In the rows, zero is written as 128.
Known rows, with every step that occurs
C/U: [137 146 137 121 126 165 134 144 153 130  89  90  99 105 113 134 171 122
 142 132]
U/E/T/S: [136 121 131 140 146 111  94 139 102 133 157 186  94 216 170 116 145 119
 114 131]
S/U/N/A/E: [ 99 149 105 137 130 176 137 168 192 100  89  86 144 119  99 142 163 145
 121  82]
U/E/T/N/A: [ 92 131 107 169 148 146  86 143 148 131  64 113 134 143 135 127 184 136
 112  81]
N/A/E/T: [100 131 101 133 151 170 118 116 160 122 122 157 114  94 113 123 171 132
 123  83]
E/T: [111 119 115 119 149 139 117 108 121 135 128 171  92 106 135 124 158 128
 124 113]
A/C/U: [113 163 132 114 128 176 141 132 155 124  81 148 104 107  77 124 171 128
 152 122]
S/U/E/T: [ 98 143  99 111 142 119 120 131 111 137  84 173  78 183 136 127 165 142
 112 114]
E/T/C/A: [ 77 120 146 123 121 154  92 151 142 118  79  25 113  81 140 119 132 117
 118 137]
N/A/C/U/E: [109 153 106 133 135 152 121 162 130 129  59 152 118 208  88 138 165 153
 138 118]
A/S/U/E/T: [ 70 155 107 108 141 131 125 134 112 132 104 160  89 174 111 130 166 140
 115 115]
E/T/S/U/N: [108 139 128 122 137 143 124 167 149 112 112 114  88 154 150 140 166 127
 112 115]
N/A/E/T/S/U: [ 90 193 128 126 129 151 132 127 174 112 125 105  93 133 145 111 172 100
 103 112]
C/A/S/U/E/T: [ 61 154 117 106 137 138 120 146 124 128  83 127  95 175 109 134 165 140
 110 123]
T/N/A/S/U: [ 38 207 137 133 117 161 142 140 177 107  89  42 141  89  92 126 172 111
 112 106]
N/A/C/U/E/T: [ 93 142  95 127 155 162 113 135 124 139  72 183  87 172 104 132 186 147
 132 104]
S/U/N/A: [ 87 155 108 146 137 162 137 169 173 113  80  43 133 132 125 154 162 138
 113 107]
T/E: [115 143 144 122 126 129 102 169 129 132 115 135 132 158 123 108 142 124
 117 131]
C/U/N/A: [113 131 115 153 144 186 126 179 174 119  79  51 130 123 118 160 176 140
 131 108]
S/U/C: [112 176 120 129 119 142 107 182 132 125  95 140 123 115 124 147 129 138
 105 123]

Rows
[120 166 123 127 119  97 120 164 116 124 104 129 107 252 153 124 136 128
 106 139]
T/S/U/E
[ 48 148 123 155 144 163 103 149 145 122 107 112 156 131  90 132 173 133
 119  90]
U/E/T/N/A/S
[ 76 159 106 159 140 147  98 143 157 127  45  95 122 137 136 125 193 130
 105  83]
S/U/E/T/N/A
[103 116 124 115 141 167 113 127 155 118 106 141 109 102 108 124 161 135
 122 100]
C/A/E/T
[111 153 126 143 152 149 102 142 128 129 129 179  93 205 137 117 174 119
 123 121]
N/A/C/U/E/T/S
[ 62 172 111 135 148 168 130 137 162 109 107 166 117 145  99 130 167 131
 122  98]
E/T/S/U/N/A/C
[ 96 174 124 130 135 189 140 135 169 122  79 120 116 105  76 130 178 127
 147 116]
N/A/C/U
[ 63 148 156 131 124 172 106 186 139 113 130  87 171 104  75 153 116 136
 119 137]
U/C/A/S
[122 120 107 118 150 143 109 143 110 144  82 172  75 173 127 133 181 144
 129 115]
C/U/E/T
[ 50 149 141 116 115 166 129 196 165  97  76   5 130 105 102 148 144 135
 120 124]
T/C/A/S/U/N
[106 139 129 116 124 186 107 150 161 123  75  66  78  47 117 111 179 115
 144 109]
A/E/T/C/U
[ 99 124 143 122 107 165 106 166 174 100  89  45 146  92 106 115 121 128
 127 113]
T/C/A/E
[ 72 176 117 140 137 162 137 148 166 104 108 141 135 161  96 131 152 132
 124 105]
T/S/U/N/A/C
[108 154 119 144 130 171 129 173 191  98 114  88 140 141 118 135 159 131
 117  89]
T/S/U/N/A/E
[ 47 150 116 114 122 136 102 150 113 125  92  77  95 115 125 110 141 122
 121 118]
A/S/U/E/T/C
[106 155 136 122 112 172 108 190 176 103  79 100 147 111  94 141 134 143
 110 108]
S/U/C/A/E
[109 137 120 158 128 167 107 147 190 107  92 105 163  99 104 120 167 132
 124  67]
T/N/A/E
[ 35 140 157 118 123 170 111 152 142 111 121  34 140  66  91 125 132 116
 126 136]
E/T/C/A/S
[ 89 121 116 120 125 154  96 132 139 118 114  97 103  60 131 100 140 120
 130  98]
A/E/T/C
[114 178 129 134 130 140  93 176 128 126 127 164 101 127 150 137 142 121
  97 124]
E/T/S/U/C
